Each row comes from the steps of one path. Every step used is in the known rows, and no mark comes twice. Write the path behind each row, first mark first.
In the rows, 128 means zero.
Known rows
y -> l -> b -> h: 131  196  117  119  127  77  100  169  177  134  132  103  133  115  115  111  103  131  162  126  97  135  101  147  153  127  158  149  127  112  112  92
z -> g: 136  141  129  132  150  97  109  154  122  121  154  113  121  114  135  111  108  149  153  146  100  99  112  145  126  126  170  158  128  131  104  112
h -> b: 132  112  162  131  130  70  92  116  138  126  136  134  127  99  134  111  108  136  141  124  114  118  126  137  109  136  162  136  114  142  102  124
l -> b -> h: 130  181  116  131  123  78  103  152  170  128  136  111  128  108  115  108  100  124  156  131  96  129  102  142  150  120  154  155  134  131  111  94
b -> h -> x -> w: 131  143  145  117  114  77  137  162  169  123  149  104  125  85  126  109  99  130  141  117  107  141  132  141  151  119  153  146  116  123  99  114
g -> u -> w -> x -> h: 150  114  165  152  126  92  131  141  159  118  127  125  128  107  128  125  118  131  172  125  94  126  115  126  146  117  177  135  112  128  101  117
y -> l -> b -> g -> z: 132  195  131  103  148  99  61  170  136  108  130  99  152  92  121  104  109  138  146  162  96  125  116  145  145  132  148  148  119  126  115  116
y -> l -> b -> g -> u -> w -> x: 134  156  153  129  138  88  85  174  161  112  132  107  154  121  110  129  125  141  161  140  112  134  122  139  167  141  182  140  104  108  98  103
w -> x: 142  120  145  143  123  93  99  158  160  117  140  133  137  125  131  131  119  130  145  108  105  115  116  126  140  132  167  149  96  127  100  112
y -> l -> b -> h -> x -> w: 129  162  146  97  117  72  130  178  177  131  140  91  129  95  107  109  101  133  145  113  109  149  128  145  156  126  156  146  113  116  103  101
y -> l -> b: 131  162  142  102  132  77  87  171  155  135  124  100  136  125  107  110  112  139  152  129  107  127  109  123  138  142  155  148  110  121  117  98
h -> x -> w: 131  117  160  110  116  80  131  160  154  122  146  105  125  89  126  109  105  135  134  120  113  133  139  125  140  127  151  144  106  130  101  122
x -> h -> b -> l: 135  158  174  131  130  85  125  114  159  144  123  133  136  98  132  114  113  134  150  139  105  120  133  161  123  111  172  150  128  138  104  120
v -> d -> b -> h -> x: 137  157  119  114  116  66  92  147  174  139  148  121  110  98  144  126  111  123  137  106  105  128  128  145  106  139  152  145  118  114  108  131
g -> p: 123  131  145  133  127  92  71  160  154  112  130  129  123  110  147  99  105  144  138  140  99  101  124  125  131  132  162  154  137  139  103  131
w -> x -> h -> b: 149  101  182  137  124  74  118  115  156  132  125  147  124  107  124  124  114  129  151  106  102  122  120  142  113  121  172  136  109  148  99  116
d -> v: 126  131  122  129  124  98  98  146  149  119  134  130  123  113  137  106  109  131  151  151  100  111  103  138  137  144  141  134  121  118  127  120
u -> g -> p: 116  139  157  127  128  94  69  166  137  99  148  129  110  102  140  102  104  147  136  158  109  103  118  130  141  132  170  160  131  125  102  127
v -> d -> b: 135  131  160  130  111  83  77  140  167  139  133  135  118  111  163  121  110  141  132  122  104  105  113  125  86  150  159  161  89  120  116  125
w -> x -> h -> b -> l: 139  153  177  135  129  87  124  121  168  141  123  139  141  107  125  125  117  131  149  125  106  121  133  166  130  112  179  151  120  136  99  114
h -> b -> g -> p: 121  153  167  119  132  85  61  148  152  116  125  142  132  101  145  100  109  146  132  164  101  103  137  148  128  129  164  153  143  148  97  130
g -> z: 136  141  122  135  141  101  74  148  124  98  143  108  138  86  140  103  102  134  144  136  97  118  113  132  130  130  151  141  116  130  110  133
v -> d -> b -> g -> u -> w: 126  153  159  138  131  87  76  141  149  115  138  112  137  91  152  115  115  149  155  172  110  121  128  132  131  145  173  144  110  111  104  128
d -> b -> g -> z: 132  172  135  118  136  106  70  152  135  108  133  124  144  85  156  109  108  134  131  158  97  110  125  150  127  130  144  147  117  120  117  131
b -> h -> x: 136  156  106  118  126  69  108  151  158  127  153  113  117  94  132  120  110  120  146  115  105  133  132  141  133  126  149  135  134  122  104  130
u -> g -> b: 122  153  166  121  141  86  69  163  102  90  145  126  106  96  136  116  124  139  136  158  105  112  119  127  130  143  159  150  135  127  110  119
x -> h -> b: 144  108  178  132  125  72  119  107  146  135  125  140  118  95  132  111  108  132  152  123  100  121  122  136  105  120  162  134  120  150  105  122
l -> b -> d: 135  170  150  126  133  71  100  154  151  123  131  124  122  106  113  94  109  117  155  134  102  137  111  141  142  134  147  148  110  133  104  100
u -> w -> x -> h: 155  109  167  153  118  94  143  146  156  125  134  126  124  113  122  127  119  130  167  123  97  125  118  124  133  113  181  140  100  128  97  107
x -> w: 129  121  172  131  114  93  131  157  157  118  138  112  134  94  136  102  98  143  141  133  106  124  122  122  147  123  157  154  100  130  103  108

Which path is each row?
135  172  160  133  143  75  83  162  130  104  128  137  113  96  142  99  121  122  150  138  93  129  123  146  131  142  148  140  127  131  100  117 => g -> b -> d
132  154  146  124  160  91  77  165  103  103  137  119  113  110  135  113  123  147  143  149  92  100  120  144  118  138  165  153  153  142  106  115 => z -> g -> b
127  164  130  121  130  84  98  154  157  121  127  132  118  113  113  93  109  116  158  150  99  130  98  156  148  146  136  135  119  120  123  102 => l -> b -> d -> v
146  105  177  142  143  76  119  117  140  122  132  132  124  103  116  122  113  140  165  123  103  122  120  158  125  123  190  133  124  141  93  115 => z -> g -> u -> w -> x -> h -> b
129  155  129  133  130  89  104  151  154  117  134  140  117  106  137  96  109  120  160  151  97  126  104  157  144  145  138  130  115  111  118  116 => b -> d -> v
144  149  182  124  127  84  109  128  157  130  125  148  136  101  134  122  119  132  148  149  98  117  130  150  127  116  162  146  116  146  100  116 => w -> x -> h -> b -> g
120  174  153  110  131  91  60  169  159  117  121  126  133  113  127  96  109  142  135  170  97  104  128  135  143  128  155  164  146  150  106  117 => l -> b -> g -> p
132  144  157  114  106  74  122  159  184  133  145  110  119  88  135  115  100  134  134  111  106  138  128  144  126  131  158  155  101  119  102  116 => v -> d -> b -> h -> x -> w
124  156  160  108  122  76  121  172  147  105  154  106  112  79  120  113  106  133  136  131  109  142  132  147  153  126  158  148  127  120  99  111 => u -> g -> b -> h -> x -> w
131  189  120  136  149  88  92  165  135  109  143  118  114  104  137  113  112  137  155  143  84  114  110  164  137  124  166  155  161  129  104  105 => z -> g -> b -> h
123  149  152  136  133  91  92  143  139  113  135  114  140  92  151  112  114  145  154  172  112  120  134  135  146  139  167  135  122  106  107  125 => d -> b -> g -> u -> w
126  146  129  133  160  92  83  145  131  109  137  113  130  101  149  107  104  150  161  149  95  104  108  142  152  137  160  145  148  131  111  133 => z -> g -> u
128  183  149  108  130  88  87  156  148  126  129  119  141  109  120  108  114  133  142  172  102  116  122  129  143  126  145  160  125  143  114  104 => l -> b -> g
133  166  116  112  135  66  89  160  143  116  144  115  111  93  131  120  120  120  141  118  99  132  136  144  128  133  147  134  151  128  105  130 => g -> b -> h -> x
134  165  107  106  127  63  102  154  160  131  147  105  118  102  108  117  110  117  145  115  106  138  126  140  137  128  147  140  137  130  108  117 => l -> b -> h -> x
130  167  123  138  112  86  111  147  175  135  136  134  122  105  160  118  101  127  144  121  97  117  113  152  131  126  155  149  125  105  115  110 => d -> b -> h
148  133  175  141  121  96  128  144  166  126  120  137  132  108  140  129  121  131  161  138  94  121  123  138  142  118  173  139  113  119  106  114 => d -> b -> g -> u -> w -> x -> h
132  173  165  118  117  91  75  148  166  136  131  139  131  104  165  120  116  142  132  162  100  104  125  136  105  140  152  166  100  124  114  124 => v -> d -> b -> g
146  142  181  138  131  64  122  121  150  129  127  149  112  88  133  98  108  119  161  124  98  137  120  157  119  124  157  132  110  138  95  117 => x -> h -> b -> d
136  179  154  130  159  80  89  167  117  104  137  132  108  101  136  99  121  131  154  145  90  121  119  164  129  139  159  147  137  132  96  111 => z -> g -> b -> d
149  135  170  146  128  96  128  146  160  119  126  128  135  105  132  126  121  132  170  145  92  124  120  132  151  114  175  139  115  128  100  116 => b -> g -> u -> w -> x -> h
130  157  167  119  132  80  87  129  142  126  135  139  140  94  141  112  114  138  140  163  107  114  136  146  124  128  155  146  120  141  102  122 => h -> b -> g
135  176  142  120  134  102  54  150  144  110  136  121  140  85  157  111  108  138  133  158  94  111  119  147  112  136  150  156  106  125  114  134 => v -> d -> b -> g -> z
122  165  153  122  130  98  66  166  156  113  127  135  133  105  152  99  109  145  136  170  96  99  132  135  140  126  158  160  142  140  102  130 => b -> g -> p
